Each row was made from one small tree. The marks that hang from a mark follow it in brackets, in alphabetical order. Every link used is in the known rows. Write each row's tree.
Known rows:
piped(tipinu(gusu)): [-1.86 -1.21 -4.11  1.28 -1.44  0.04 -0.08  2.15 -0.17  2.34  0.42  1.11
  3.23  1.17 -0.59  2.79  1.04 -0.44  1.52  0.79  0.27  2.11 -0.72  0.14
  0.62  0.67  1.16 -0.55  5.75 -2.70 -1.13  1.91 -2.10]
koba(navu(lebebap)): [-0.07 -0.30 -2.03 -2.32 -2.29 -0.78 -1.21 -1.66  3.39  0.82 -0.49  0.79
 -3.90 -1.07  3.86 -3.44  0.89  3.79 -1.90  2.28 -1.69  2.51 -2.31  1.79
 -2.39 -4.19 -3.39 -0.67  3.49  0.72  0.94 -0.56 -3.40]
lebebap(navu vopum(tipinu(gesof))): [-0.49 -0.69 -0.48 -1.63  0.47  0.76  0.96  2.40 -3.43 -0.88 -0.51 -1.83
 -1.91 -1.73  2.15 -0.66  0.35 -1.69 -2.60 -0.38  1.94 -2.29  1.02 -1.92
 -1.25  0.22 -1.72  0.35 -2.65  1.72 -2.43 -1.93  0.17]
lebebap(navu(koba) vopum(tipinu(gesof))): [ 0.30  0.61  0.52 -2.77  0.03  1.34  0.96  2.87 -1.28 -1.12 -1.28 -2.36
 -2.81 -0.77  1.20 -1.04 -2.01 -0.89 -4.11 -0.86  0.50 -2.11 -0.77 -2.97
 -1.37 -2.57 -4.11  0.56 -2.71  2.74 -1.37 -1.46  0.30]
vopum(lebebap(navu(koba)) tipinu(gesof gusu piped)): [ 2.13 -0.70  3.16  0.22  0.61  0.96 -0.22 -2.15 -0.81 -2.94 -0.22 -0.71
  1.70  2.07 -1.03  2.36 -0.79 -1.12  0.17 -1.79 -1.08 -3.21  0.03 -1.53
  2.37 -0.15  1.42  0.62 -2.70  0.67 -1.73 -0.78  0.24]
vopum(lebebap(navu) tipinu(gesof gusu piped)): [ 1.61 -1.52  2.41  0.86  1.15  0.55 -0.21 -2.40 -2.21 -2.85  0.28 -0.33
  2.36  1.43 -0.41  2.60  1.05 -1.63  1.10 -1.43 -0.21 -3.31  1.21 -0.84
  2.46  1.98  3.05  0.25 -2.57 -0.05 -2.36 -1.18  0.08]
vopum(lebebap tipinu(gusu)): [ 1.57 -1.21  1.17  2.63  2.01  0.31 -1.30 -2.39 -0.76 -0.87 -0.03  0.66
  2.84  1.18 -1.02 -1.39 -0.96 -1.06 -0.49 -2.05  1.30  0.37  2.33 -1.50
  1.01  4.21  0.80 -0.17 -1.11  0.32 -2.23  0.08 -1.39]
vopum(tipinu): [ 0.40 -0.06  0.61  3.23 -2.07 -0.21 -3.00 -0.15 -3.11  1.00  0.13 -0.14
  3.79 -1.11  2.47 -1.43  1.09  1.61 -0.74  0.83 -1.71  0.21  0.01 -1.60
 -0.77  2.42  1.02 -1.48  1.29 -0.17 -3.30 -1.19 -2.27]
gusu(zubam): [-1.34 -0.76 -4.12  1.21  1.38 -0.32 -1.09 -0.13 -0.27  1.48  2.23  2.82
 -0.91  0.97  0.27 -0.68  1.23  2.91  2.51  1.48  1.01  1.47  0.42  0.63
 -0.70 -0.34  0.56  0.89  2.39  0.72 -1.51  2.26 -1.43]
vopum(tipinu(gesof)): [-0.50  0.62  1.57  3.21 -3.02  0.13 -2.44  0.10 -3.73  1.00 -0.35 -1.09
  5.12 -0.67  2.48  0.99  1.81  1.22  1.46  0.94 -2.59  0.77 -0.93 -0.04
  0.61  2.26  2.82 -1.77  1.32 -1.75 -2.56 -1.28 -0.89]
tipinu(piped): [-0.60 -1.23 -0.91  2.96 -2.00 -2.34 -3.33  0.34 -2.47  0.28  2.83  0.82
  1.75 -0.50  2.12  1.44  2.55  3.49  0.69  3.15 -2.86 -2.05 -1.74  0.33
  0.16 -0.31  3.80 -0.13  3.58 -0.52  0.13 -1.05 -1.42]
tipinu(gesof gusu(zubam) vopum(lebebap)): [-1.29  0.72 -0.35  0.57  2.62 -0.85  2.12 -1.45  2.60  0.90  1.64  0.70
  0.44  2.86 -3.91  2.48  0.16 -1.22  6.54 -1.14  2.35  3.79  1.64  3.12
  2.47  2.08  3.02  1.99 -0.72 -2.28  3.64  2.31  2.28]
vopum(lebebap tipinu(gesof gusu(zubam))): [ 0.28 -0.22  1.50  2.22  1.98  1.25 -0.04 -2.75 -1.15 -0.73 -0.15  1.17
  3.30  2.00 -1.77  1.32  0.21 -1.28  3.25 -1.86  1.03  0.59  1.77  0.69
  1.92  3.83  2.39 -0.07 -1.85 -1.09 -2.20  1.18  0.55]
lebebap(vopum(tipinu(gusu piped))): [-1.20  0.51  0.90  3.08 -0.81 -0.11 -0.39  0.72 -4.16  0.05  0.03  0.10
  2.24 -2.24 -1.06 -0.38  1.87 -0.37 -0.83  0.31  0.88 -3.00  1.04  0.41
 -1.02  4.27  0.80 -1.48 -1.83  0.03 -1.26 -0.43  1.03]
koba(navu(lebebap(vopum(tipinu)))): [-0.27  0.38 -0.57 -2.34 -2.04 -0.09 -0.59 -1.44  1.86  0.58 -1.42  0.62
 -3.73 -2.45  3.43 -3.84  0.85  2.84 -2.79  1.83 -0.96  1.00 -1.46  1.77
 -3.40 -2.67 -3.99 -1.40  0.75  1.09  0.04 -0.91 -1.83]
piped(tipinu(gesof gusu(zubam) vopum)): [-2.89  0.27 -2.64 -0.06 -1.26  0.26  1.44  1.94  0.75  3.36  0.66  1.17
  2.99  1.43 -1.24  4.96  1.51 -0.63  5.68  1.12  0.15  2.89 -0.63  2.38
  1.01  0.51  3.03 -0.09  3.52 -4.49  0.62  2.42  0.98]
lebebap(vopum(tipinu)): [-1.24  0.08  0.17  1.69 -0.24 -0.13 -1.05  1.90 -3.66  0.88 -0.29 -0.34
  0.85 -2.55  1.32 -2.08  0.35  0.16 -2.23  0.61  0.94 -0.98  0.91 -0.86
 -2.11  3.18 -0.66 -1.11 -1.25  0.53 -1.44 -0.94  0.27]
vopum(lebebap tipinu): [ 1.70 -1.80  1.31  1.25  1.63 -0.09 -2.91 -1.42 -1.18 -0.26  0.40  0.63
  1.59  0.17  2.43 -2.05 -1.73  0.63 -1.78 -0.34 -0.35  0.06  1.38 -2.28
 -0.34  2.41  0.96  0.04 -0.74  0.55 -2.58 -1.32 -1.36]
koba(navu): [-1.24 -0.78 -2.10 -0.57 -2.16 -1.44 -1.96 -0.69  1.40  0.86  1.51  0.00
 -2.45  0.20  3.23 -1.82  0.59  4.32 -1.23  2.31 -0.50  2.42 -2.06  0.79
 -1.93 -2.46 -3.02  0.50  2.72  0.84  0.09 -1.09 -4.33]

Write each row's tree:
[-0.60  0.02 -1.80 -2.83 -1.61 -0.53 -0.32 -0.98  2.75  0.75 -0.84  0.76
 -4.89 -2.02  3.31 -3.79  0.60  2.96 -2.80  2.10 -0.51  1.74 -1.71  2.05
 -3.19 -3.56 -4.21 -0.72  1.82  1.12  1.33 -0.53 -2.14]
koba(navu(lebebap(vopum)))
[-1.22  0.61 -0.03  2.70  0.02  0.21  0.08  1.21 -3.18  0.46 -0.36 -0.28
  1.69 -1.86 -1.09 -1.71  0.78 -1.12 -1.50 -0.57  1.96 -0.73  1.51 -0.13
 -1.21  4.27 -0.82 -1.18 -1.58  0.35 -1.36 -0.06  0.35]
lebebap(vopum(tipinu(gusu)))
[-2.79 -0.51 -3.21  1.36 -2.48  0.43  0.61  2.50 -0.81  2.24  0.02  0.24
  4.46  1.56 -0.50  5.13  1.82 -1.01  3.57  0.87 -0.69  2.53 -1.76  1.68
  1.86  0.61  2.97 -0.80  5.98 -4.39 -0.44  1.94 -0.93]
piped(tipinu(gesof gusu))
[ 0.21  1.25  0.37  0.37 -1.37  0.42  0.44 -0.40 -0.73  0.24 -2.34  0.88
  0.27 -3.23  0.54 -1.72  2.13 -0.56 -0.65  0.84 -1.47 -0.66 -0.15  2.20
 -0.89  0.26  0.95 -2.65  1.19 -0.73  0.75  0.44  1.74]
navu(lebebap(vopum(tipinu(gesof gusu piped))))
[ 0.56 -1.18 -2.40 -1.08  4.76 -1.01  1.99 -1.52  3.92  0.05  2.23  1.60
 -3.13  2.47 -3.54 -1.03 -1.24 -1.21  2.26 -1.94  4.55  2.30  3.39 -0.19
  0.80  1.02 -0.70  2.94 -1.65  1.19  1.79  1.92 -0.15]
tipinu(gusu(zubam) vopum(lebebap(navu)))
[ 0.21 -0.47  0.68 -3.02  1.11 -1.62 -0.20  1.38  3.01  0.59  1.45 -2.16
 -2.46  1.64  2.16  0.87 -3.11  0.47  1.20  0.51 -0.77  3.27 -0.79 -0.77
  0.99 -3.06  1.12  2.76  0.30 -0.98  4.02 -1.46  0.92]
tipinu(gesof vopum(lebebap(navu(koba))))
[ 0.38  0.97  0.01 -0.67 -0.99  0.56  0.03  0.42 -0.22  0.94 -2.49  0.50
 -0.69 -3.44  2.29 -3.08  1.08 -0.24 -1.69  1.11 -1.41  0.63 -0.34  1.48
 -1.66 -0.59  0.04 -2.52  1.61 -0.42  0.68  0.10  1.38]
navu(lebebap(vopum(tipinu(gesof))))
[ 1.82  2.53  0.64 -2.03 -1.14  1.12 -0.16  0.83  3.18  0.70 -3.25  0.28
 -2.78 -2.49  1.07 -4.81 -2.97  1.19 -4.98  0.17 -2.96  0.67 -2.21 -0.70
 -2.19 -4.66 -4.16 -1.79  1.32  1.64  1.51  0.82  0.87]
navu(koba lebebap(vopum(tipinu)))
[-0.48 -0.47  0.38 -0.32 -0.02  0.66  1.47  1.31 -3.92 -1.73 -0.27 -1.43
 -0.39 -1.30 -0.29  1.12  2.02 -2.34 -1.29 -0.61  1.88 -4.32  1.28 -0.79
 -0.17  1.46 -0.36 -0.24 -3.27  1.37 -2.00 -1.37  0.90]
lebebap(navu vopum(tipinu(gesof gusu piped)))
[-2.57  0.07 -1.85  0.42 -2.29 -0.43  0.69  2.58  0.58  3.25  0.34 -0.21
  3.82  1.09 -0.36  4.71  1.01 -1.00  4.25  1.05 -0.64  3.22 -1.00  1.68
  1.25  0.70  3.12 -0.34  4.60 -4.86  1.38  1.12  0.22]
piped(tipinu(gesof gusu vopum))
[ 1.57 -1.53 -0.74 -2.98  2.56 -2.07 -1.14  0.87  4.07  0.61  2.09 -0.87
 -4.27  1.03  2.15 -2.58 -4.21  1.03 -2.14  0.31  0.64  2.53  0.55 -2.88
 -0.72 -2.83 -1.42  3.06  0.06  1.51  2.99 -1.51 -0.97]
tipinu(vopum(lebebap(navu(koba))))
[ 1.81 -0.53  1.24 -0.86  2.72  2.11  1.04 -2.13  0.74 -2.17 -0.79  0.19
  0.06  2.94 -1.92  0.82 -1.79 -1.72  0.82 -2.90  1.22 -0.53  1.16 -1.57
  2.01 -0.05 -0.89  1.10 -3.01  1.35 -2.52  0.96 -0.06]
vopum(lebebap(navu(koba)) tipinu(gesof gusu(zubam)))
[ 2.01 -2.96 -2.18 -3.15  3.61 -0.51 -1.05  0.65  3.17 -1.39  1.55 -0.25
 -4.86  2.29  1.84 -2.20 -4.47  0.71 -3.77 -0.78  1.04  1.34 -0.09 -3.89
  0.18 -4.25 -2.70  3.17  1.21  3.13  0.59 -0.58 -2.53]
vopum(lebebap(navu(koba)))
[-0.76 -0.27 -0.21 -0.56  0.77  1.00  1.92  0.96 -3.84 -1.73 -0.14 -0.48
 -1.00 -0.95 -0.78  1.30  2.29 -1.97 -0.13 -0.68  2.39 -4.57  1.49 -0.31
 -0.46  1.39 -0.47 -0.08 -3.93  1.64 -2.71 -0.51  1.36]
lebebap(navu vopum(tipinu(gesof gusu(zubam) piped)))
[ 0.80  0.04 -0.20 -2.71  0.68  1.11  0.55  2.73 -0.82 -1.03 -0.98 -1.71
 -3.76 -1.08  1.22 -2.67 -2.64 -0.58 -5.72 -0.93  1.24 -2.53 -0.02 -4.03
 -2.19 -2.53 -5.34  0.73 -2.84  3.92 -1.93 -1.36 -0.67]
lebebap(navu(koba) vopum(tipinu))
[ 2.10 -1.09  2.07 -1.83  1.36  1.19 -1.19 -0.54 -0.02 -1.78 -0.61 -1.22
 -0.31  1.54  2.40 -0.11 -2.92 -0.36 -1.84 -1.24 -1.01 -0.38 -0.29 -3.15
  0.78 -1.80 -0.47  1.05 -1.80  1.19 -2.11 -1.59 -0.63]
vopum(lebebap(navu(koba)) tipinu(gesof))
[ 0.88  0.31  0.55 -1.24  0.32  0.97  1.21  1.74 -1.37 -1.98 -0.70 -1.26
 -2.45 -0.89 -1.10 -0.98 -1.01 -1.12 -4.36 -1.18  1.19 -4.53  0.11 -2.86
 -1.08 -1.42 -4.00  0.34 -3.52  3.48 -1.67 -0.92  0.06]
lebebap(navu(koba) vopum(tipinu(gusu piped)))
[ 1.80  2.38  1.32 -1.70 -1.56  0.77 -0.57  0.57  2.47  0.29 -2.88  0.61
 -2.43 -2.79  1.06 -3.88 -2.07  1.73 -4.48  0.82 -3.84 -0.90 -2.54 -0.33
 -2.18 -4.69 -3.18 -2.00  1.18  1.52  1.53  0.48  1.39]
navu(koba lebebap(vopum(tipinu(piped))))
[ 1.24  1.99 -1.00 -2.70 -0.60  0.48  0.21  1.53  4.22  0.78 -2.42  0.27
 -4.41 -1.92  0.78 -4.47 -3.16  1.29 -4.70  0.61 -2.55  1.67 -2.61 -0.35
 -2.01 -5.99 -4.34 -0.84  2.89  1.82  3.23  1.25  0.59]
navu(koba lebebap(vopum))
[ 1.25 -1.25  1.89  0.47  1.99  1.17  0.17 -3.08 -1.99 -2.74  0.46  1.05
  1.61  1.91 -1.20  2.91  1.52 -1.20  2.71 -1.59  0.60 -3.68  1.67 -0.16
  2.11  1.92  2.85  0.48 -3.48  0.35 -3.25 -0.05  0.82]
vopum(lebebap(navu) tipinu(gesof gusu(zubam) piped))
[-0.27  0.65 -0.66 -1.84 -1.90  0.07  0.25 -1.86  2.19  0.29 -1.62  0.71
 -3.26 -1.97  1.86 -3.56  1.14  1.84 -2.20  1.00 -0.17  1.04 -1.07  2.21
 -2.69 -1.75 -4.10 -1.54  0.63  1.00  0.32 -0.21 -1.87]
koba(navu(lebebap(vopum(tipinu(gusu)))))
[ 0.69 -0.37  3.35  3.31  0.07  0.09 -1.40 -2.65 -2.70 -1.65  0.33  0.23
  4.85  1.09 -1.06  2.85  1.32 -0.47  2.61 -0.59 -1.28 -2.18  0.66  0.72
  2.44  3.84  4.74 -0.66 -1.41 -1.76 -1.36 -0.64  0.93]
vopum(lebebap tipinu(gesof gusu piped))
[-0.85  0.45  0.52  1.07  1.08 -1.65  1.38 -0.60  2.30  0.70  1.24 -1.37
  1.42  2.20 -2.85  2.23 -0.62 -1.84  4.49 -1.10  1.34  4.42  0.90  2.12
  2.88  2.17  3.22  1.62  0.58 -2.85  4.67  0.61  1.34]
tipinu(gesof gusu vopum(lebebap))
[-0.60 -0.10  0.88 -0.19  1.90 -1.30  1.88 -2.04  1.15 -1.04  2.74  0.92
 -0.18  2.39 -3.51  4.91  1.98 -0.52  6.82 -0.03  0.95 -1.33  1.09  3.13
  2.75  0.59  4.79  2.21 -2.05 -1.66  2.96  1.02  3.21]
tipinu(gesof gusu(zubam) piped vopum(lebebap(navu)))
[-0.74  1.02  0.37 -1.45 -2.85 -0.06  0.21 -2.03  1.14 -0.07 -1.45  0.55
 -2.27 -1.99  1.72 -1.45  2.31  2.08 -0.71  1.74 -1.38 -0.02 -1.84  3.30
 -2.04 -1.90 -2.23 -1.65  0.44  0.01  0.65 -0.49 -0.79]
koba(navu(lebebap(vopum(tipinu(gesof gusu piped)))))
[-2.15  1.22  1.20  2.92 -0.69  0.48  0.36  0.56 -4.45  0.03 -0.24  0.48
  2.61 -1.66 -1.62  1.46  2.77 -0.37  1.79  0.40  0.73 -3.00  0.79  1.82
 -0.36  4.17  1.90 -1.41 -2.28 -0.86 -1.39  0.44  2.32]
lebebap(vopum(tipinu(gesof gusu(zubam) piped)))
[-1.07  0.13  1.06  2.19 -1.13 -0.46 -1.54  1.42 -4.48  0.46  0.33  0.12
  1.52 -2.83  1.37 -0.86  1.38  0.89 -1.80  1.43 -0.22 -3.16  0.51 -0.23
 -1.94  3.06  0.91 -1.30 -1.54  0.27 -1.55 -1.36  1.05]
lebebap(vopum(tipinu(piped)))
[ 1.47  2.84  0.17 -1.60 -0.29  1.77  1.07 -0.04  3.51  0.43 -3.29  1.32
 -2.76 -1.81 -1.23 -4.29 -2.14  0.69 -3.39 -0.47 -1.66  0.38 -1.43  0.20
 -1.73 -3.85 -4.53 -1.72  0.54  1.88  1.10  2.28  1.34]
navu(koba lebebap(vopum(tipinu(gusu(zubam)))))
[ 0.84  0.32 -0.37 -1.68  0.90  1.40  1.67  2.11 -0.47 -1.49 -1.25 -1.69
 -2.95 -0.43 -1.20 -2.25 -2.06 -1.75 -4.83 -2.00  2.29 -2.31  0.58 -3.36
 -1.18 -1.37 -5.45  0.66 -3.22  3.79 -1.67 -0.57 -0.63]
lebebap(navu(koba) vopum(tipinu(gusu)))
[ 1.47 -0.88 -0.93 -1.10  3.06 -1.64  1.24 -0.50  4.69 -0.15  1.62 -0.74
 -2.57  2.26 -2.91 -1.57 -3.19 -1.43 -0.52 -2.13  2.79  2.84  1.77 -1.66
  1.16 -0.27 -1.76  2.79 -0.45  1.26  3.50  0.36 -1.00]
tipinu(gusu vopum(lebebap(navu(koba))))
[-0.69 -0.32  0.77 -0.79  0.65 -2.13 -0.99  0.90  1.64  1.49  1.83 -1.43
 -0.10  0.89  2.16  1.29 -1.58  0.70  2.77  1.23 -0.84  4.05 -0.42  0.85
  1.00 -0.28  3.45  1.93  1.22 -2.54  4.27 -1.28  1.32]
tipinu(gesof vopum(lebebap))
[-3.04 -0.41 -3.83  0.99 -1.51  1.06  1.13  1.81 -0.53  2.42  0.29  1.71
  3.69  1.93 -1.27  5.43  2.32 -0.53  5.16  0.90  0.06  2.19 -1.16  2.43
  1.48  0.42  2.85 -0.51  5.06 -4.05 -1.16  3.05 -0.14]
piped(tipinu(gesof gusu(zubam)))
[-2.00  1.69  0.88  2.88 -1.34 -1.78  1.04 -1.42 -0.51  0.85  2.54  0.89
  3.13  1.27 -3.92  5.46  4.25  0.76  8.43  1.32 -0.80 -0.55 -0.27  4.78
  2.59  1.98  6.05  0.45 -0.01 -3.37  3.02  1.42  3.01]
tipinu(gesof gusu(zubam) piped vopum)
[-1.04 -1.54 -2.56 -0.62  0.47 -0.63  0.23  1.69  2.14  2.56  1.00  1.19
  1.39  1.31 -0.57  1.96 -1.17 -1.00  1.41  0.37  1.01  2.75  0.60 -0.25
  0.26  0.89  1.18  0.53  3.42 -2.79  1.13  1.22 -0.62]
piped(tipinu(gusu vopum(lebebap)))
[-0.13 -0.40  1.79  0.45  0.42 -2.18  1.11 -1.11  0.91 -1.18  2.39 -1.01
  0.87  1.92 -2.30  4.60  1.33 -1.10  4.60  0.11 -0.03 -0.80  0.35  2.08
  3.21  0.70  4.96  1.76 -0.89 -2.21  4.27 -0.77  2.28]
tipinu(gesof gusu piped vopum(lebebap(navu)))
[ 1.27  3.02  1.59 -1.09 -2.00  1.07  0.60  0.21  2.32  0.06 -3.27  0.16
 -1.24 -2.07 -0.69 -2.28 -1.32  0.58 -2.82  0.18 -3.44 -0.53 -2.65  0.82
 -0.86 -3.95 -2.31 -2.11  1.01  0.68  2.12  1.23  2.04]
navu(koba lebebap(vopum(tipinu(gesof gusu piped))))
[ 0.18  0.95  1.29 -1.36 -0.45  1.26  1.63  1.91 -1.85 -1.86 -1.03 -1.90
 -1.41 -0.52 -1.17  0.72 -0.44 -1.47 -2.72 -1.05  0.45 -4.10 -0.53 -1.88
 -0.12 -1.55 -2.69  0.23 -3.40  2.33 -1.16 -0.93  1.07]
lebebap(navu(koba) vopum(tipinu(gesof gusu piped)))
[ 0.38  0.34  1.70  5.28 -2.57 -0.40 -2.08 -1.60 -3.81 -0.17  0.47  0.50
  5.77 -0.53 -0.84  0.97  3.29  0.86  1.14  0.33 -1.65 -2.66  0.30  0.09
  0.84  4.16  2.93 -2.09  0.32 -0.63 -2.93 -0.53 -1.32]
vopum(tipinu(gusu piped))
[ 0.45 -0.71 -0.71  1.03  2.52 -2.00  0.50 -0.88  3.33  0.78  1.99  0.01
 -0.30  1.59 -2.82 -1.22 -1.72 -1.17  1.28 -1.38  2.73  3.61  2.23 -0.09
  1.16  2.38  0.50  1.87  0.32 -0.38  3.68  0.51 -0.59]
tipinu(gusu vopum(lebebap))
[ 2.09 -0.61  1.85 -0.44  1.65  1.55  0.41 -1.45  0.57 -2.34 -0.92 -1.18
  0.79  2.47 -1.04  0.65 -2.23 -2.14 -0.66 -2.91  0.42 -0.01  0.58 -2.28
  2.30  0.02 -0.82  0.93 -2.15  1.02 -1.64 -0.22 -0.66]
vopum(lebebap(navu(koba)) tipinu(gesof gusu))
